Each row was made from one small tree. The marks that hang from a mark follow it in brackets, in alphabetical order. Every link used is in the known rows. Write each row's tree.
Known rows:
meri{nadus{reles{gekap{mafi zutuf{makel}}} sigo}}: [-23.0  26.3 -26.3 -26.3  14.2  42.5  15.8  -8.7 -18.1  12.7 -51.5 -25.5
  13.3  18.1 -36.7  12.2   5.3  10.5   3.5 -16.0 -12.0]
beda{makel nadus{meri sigo{bebafo}}}: [ 26.7 -14.5  38.2  20.0 -37.4  -1.9 -18.4  12.3  21.1 -16.9  28.5 -20.6
  11.4 -11.9   0.5  -7.9 -50.7   7.9   4.9  16.7  14.0]
nadus{meri sigo{bebafo} zutuf{gekap makel}}: [ 13.4  13.8  -1.8  36.9 -35.2   5.6  -9.0 -50.8 -26.9 -32.1   5.7 -15.7
  32.6 -26.1  41.0 -54.7 -66.7  -9.3 -24.3 -79.4  33.9]
meri{nadus{reles sigo zutuf{gekap{mafi} makel}}}: [ -6.6  21.1 -29.2 -11.5 -27.1  36.0 -26.3 -24.9 -27.2 -28.0 -31.6  -9.8
  21.8  17.6 -31.8  -5.3 -23.6   6.6 -10.6 -58.6  11.0]
meri{gekap{mafi zutuf} nadus{reles sigo}}: [-33.4  21.6  -9.0 -34.1  15.5  21.9  16.0   0.1 -19.1   0.6  12.3  10.8
 -20.9 -12.4 -34.1  29.9 -12.2  41.2  22.8   7.8 -16.0]
meri{gekap nadus{sigo zutuf}}: [ -8.2 -25.1  15.3  -7.9 -10.7  -4.0 -52.3   5.1 -16.5 -43.2  43.5  28.7
 -35.6 -27.4  44.6   0.5 -12.0  52.6  30.9 -11.1 -13.4]
nadus{reles}: [ 13.8 -25.8  15.0  12.0   0.8 -25.5  11.4  10.6  -3.5 -14.7 -26.6  10.5
 -41.1  -4.5 -23.9 -26.4   0.2  17.1   4.0  31.9   3.4]
meri{gekap{mafi zutuf{makel}} nadus{sigo}}: [-18.6  38.3 -20.7 -17.1  34.2  12.6   0.2 -14.5 -20.8  21.2  38.0   4.6
  18.8  -7.2   7.9  37.9  18.2  -6.0 -11.8 -19.9 -21.5]
meri{gekap{mafi}}: [ -8.0   0.0  12.5   5.8  12.4 -27.5   5.3  37.4  -0.5  25.4  18.6  24.5
  -8.6 -11.7  -0.2   0.9  19.4 -26.5   0.4  35.9 -21.5]
poba{zutuf{gekap makel}}: [ 35.3 -16.1 -25.6  26.7 -22.1 -20.4  35.7 -38.6  -4.8  22.9 -25.0  26.0
  21.8  19.9  45.7 -26.7  60.4 -48.8 -41.6 -17.4 -11.7]
nadus{reles{gekap}}: [  0.1 -38.2  16.8   8.5  -6.3 -10.3  18.8  24.6  -0.9   0.0 -62.1   8.3
 -31.7   9.4  -7.4 -37.3  11.3  13.2  22.4  35.2 -11.0]
meri{gekap{mafi} nadus{reles sigo{bebafo}}}: [-20.7  12.5  18.2  -1.7 -48.7   3.8 -10.7   9.1 -28.6  -6.7  17.7   9.7
 -19.0 -29.7 -47.4  -4.4 -73.4  30.0  20.5  14.5 -17.1]
gekap{mafi zutuf}: [  6.7  15.4 -16.3  -5.6  54.2 -28.0  30.6  28.0   3.6  14.6 -37.8 -15.3
 -17.2 -11.1  -8.9  21.4  32.1 -16.9 -19.5  32.7   6.1]
bebafo{sigo}: [ 43.4 -48.5  28.5  21.3   2.8 -60.2  -8.5  34.9  -0.5  16.2 -13.4   8.6
 -27.1 -23.9  42.9   2.6  16.9 -14.0  -5.4  37.9 -10.8]
gekap{mafi zutuf{makel}}: [  9.0  35.1 -32.2   3.5  57.1 -16.6  29.1  -1.5  -0.9  29.0 -20.6 -21.8
  17.4   4.7 -13.4  20.3  37.3 -45.6 -43.8   5.4   7.9]
zutuf{gekap{mafi} makel}: [ 19.6  19.5 -17.1  21.3  13.6 -17.2  14.5   6.1 -12.7  31.1 -41.4   4.9
  36.3  20.2   2.8 -14.0  36.0 -70.6 -47.2 -12.2  -3.2]
gekap{zutuf{makel}}: [ 20.8  12.4 -19.0  13.7  58.7 -26.4  27.2 -21.9  -6.3  12.8 -14.3  -7.8
   1.6  -1.5  21.5   5.0  41.2 -22.0 -36.2   0.2   6.7]
beda{makel nadus{meri reles zutuf{gekap}}}: [  0.5 -14.5  12.2 -11.9 -26.2  33.8  -9.8  -3.9  15.8   0.9   2.5  -6.8
  20.2  31.6 -13.9   1.3 -10.3   5.6  15.2 -11.7  34.0]
beda{nadus{reles zutuf}}: [  5.2 -25.7   5.9 -11.2 -16.7  -2.9 -11.9   0.6  46.9 -40.4  -6.3  -8.2
 -36.5  10.9 -25.9   1.9  -6.1  38.5  18.3  17.8  26.0]
gekap{mafi}: [ 14.9  -4.2   5.7  10.5  15.3 -36.8  -1.3  44.1   3.2  10.5 -28.4  -1.1
 -20.2  -7.5 -15.5  -5.7  20.7 -25.7 -15.3  38.4  -2.9]
reles{gekap{mafi zutuf{makel}}}: [ -4.3  25.7 -27.4  -0.7  49.3  -0.1  36.5  10.8  -0.5  43.2 -56.2 -25.9
  24.6  18.0   2.3   9.4  47.3 -50.3 -24.8   5.2  -8.3]

Write each row's tree:
[ 36.9 -20.0   0.6  15.9 -39.5   1.4 -26.5  -0.7  24.3 -62.1 -40.3 -13.6
  27.7  13.9  21.9   2.5 -43.2  -0.6  -8.6 -20.3  22.5] -> beda{makel nadus{sigo{bebafo} zutuf{gekap}}}
[-14.9  10.1   7.9  -0.1 -39.0  -3.9 -46.1  15.9 -23.1 -30.7  27.0  -1.7
 -14.3 -42.8  -1.9   5.6 -66.1  23.9  16.3  -9.8  -3.9] -> meri{gekap{mafi} nadus{sigo{bebafo} zutuf}}
[ 16.5 -29.0   4.8 -12.1 -13.9   9.5 -25.3  15.3  35.2 -34.5  -8.6 -12.5
  -5.6  33.6 -39.9  20.1  -3.8  16.5  16.1  26.8  22.0] -> beda{makel nadus{reles zutuf}}
[-25.9 -11.4  37.4   5.2  -8.4  -2.0  17.4  -3.5 -15.6  28.0  62.9  32.2
 -27.3 -21.7  -4.3 -33.2 -18.8  19.2  30.5  16.2  -3.8] -> nadus{meri{gekap} reles}
[ -7.1  -5.9  -0.6  -0.6  -8.0   6.1 -52.2 -24.2 -21.2 -31.2  59.2  19.7
  -1.1 -11.9  40.8   1.5  -6.6  24.3   9.7 -41.2 -13.2] -> meri{gekap nadus{sigo zutuf{makel}}}
[  3.3  -9.3  44.2  14.2 -40.5   7.2 -14.1   2.0  18.4  -0.5  75.0   5.4
  22.5 -14.3  14.0  -1.8 -52.6   5.1  21.9  13.0  -4.7] -> beda{makel nadus{meri{gekap} sigo{bebafo}}}
[-24.6 -13.0  -3.8 -28.2 -34.1  32.9 -34.8  28.2  -8.6 -35.4 -54.0 -17.6
 -25.7   0.7 -33.0  -9.4 -28.6  46.8  41.2  -4.3  -1.0] -> meri{nadus{reles{gekap{mafi}} sigo zutuf}}
[ -7.6   3.9 -13.8 -15.3  21.7  20.4  40.9 -24.6  43.5  22.1 -39.4 -22.5
   8.9  40.8 -12.4  12.9  38.1  -0.9  -1.0   9.0   2.0] -> beda{nadus{reles{gekap{zutuf{makel}}}}}
[ 29.4 -30.3  -2.1  -1.1  -3.0  -2.9 -24.0  20.5  26.8 -20.8 -32.7   3.4
  19.9  37.5  26.5  19.8  28.7 -18.6  -7.9   5.4  15.6] -> beda{makel nadus{zutuf{gekap}}}
[ 21.5 -11.7 -10.4   3.6 -12.0   3.0 -32.0 -25.2  53.5 -60.2  16.2 -16.5
   5.6  15.5  20.0   1.3   1.5  16.3  -8.4 -33.7  17.6] -> beda{nadus{sigo zutuf{makel}}}
[-22.2   9.9  -1.8 -17.2   3.2  51.1  38.2 -42.7  40.3   6.0   3.1 -28.0
  16.3  25.5  -3.8  -9.4  -1.7  28.3  18.5 -30.6   9.9] -> beda{nadus{meri reles{gekap{zutuf{makel}}} sigo}}
[-11.7 -24.8  18.9  -6.6   3.1 -18.6 -47.5  15.5 -24.7  -4.5  41.9  27.4
 -38.2 -24.6  39.1   9.6  12.7  30.6  24.0  12.2 -14.3] -> meri{gekap nadus{zutuf}}
[-13.7  29.3  -5.5   0.9  -3.8  12.0  17.1 -57.5 -39.5  -4.6  32.5   1.6
   2.2 -22.1 -12.1   6.2 -51.4  28.4  -0.5 -27.1  -8.0] -> meri{gekap{zutuf{makel}} nadus{reles sigo{bebafo}}}
[-34.7   9.9  12.8  -5.9  -1.3   0.3 -15.0  20.2  -5.4  23.2  64.9   8.2
  -6.7 -30.0   9.1  -8.9 -15.4  -7.0  19.5  -3.1  11.3] -> nadus{meri{gekap{mafi}} zutuf}
[-27.8  48.5 -13.3  -3.8  34.5  20.6  30.6 -29.6  -5.4  30.0  67.0  -1.3
  34.3 -13.1   9.7   4.5  -4.2 -19.9 -10.0 -39.1   0.3] -> nadus{meri{gekap{mafi zutuf{makel}}} sigo}
[-44.0  55.0 -12.8 -12.6  30.5  27.7  48.8 -33.1 -15.7  65.3  61.2  -3.2
  25.4  -3.3 -40.6   6.3  -5.5 -23.4  -4.7 -15.1   7.0] -> nadus{meri{gekap{mafi zutuf{makel}}} reles}
[ -1.5 -27.8  29.7  -0.1  -4.8 -16.0 -32.3  15.0 -20.7 -15.2  36.5  41.4
 -34.2 -23.7  40.9  -2.1   5.6  39.0  25.9  14.5 -33.8] -> meri{gekap nadus{sigo}}
[ 24.6 -28.4  18.6  -3.7  -8.0  -4.3  -3.4  24.0  31.9  -5.9 -14.3  -0.4
  -5.2  35.0 -42.8  17.2  14.6   3.8   8.7  53.8   4.2] -> beda{makel nadus{reles}}
[ -8.6   4.8 -13.5  -7.2  46.8 -10.8  36.3  39.8   5.3  27.6 -74.4 -17.1
  -8.0   3.0   6.2   8.7  42.4 -22.2  -3.8  33.2  -7.7] -> reles{gekap{mafi zutuf}}
[ 23.5   9.1 -38.3  18.9 -23.3 -10.6  36.7 -18.8  -0.4  40.2 -32.2  11.9
  37.5  25.5   9.4 -12.5  56.0 -72.2 -45.3 -14.6  -9.4] -> poba{zutuf{gekap{mafi} makel}}
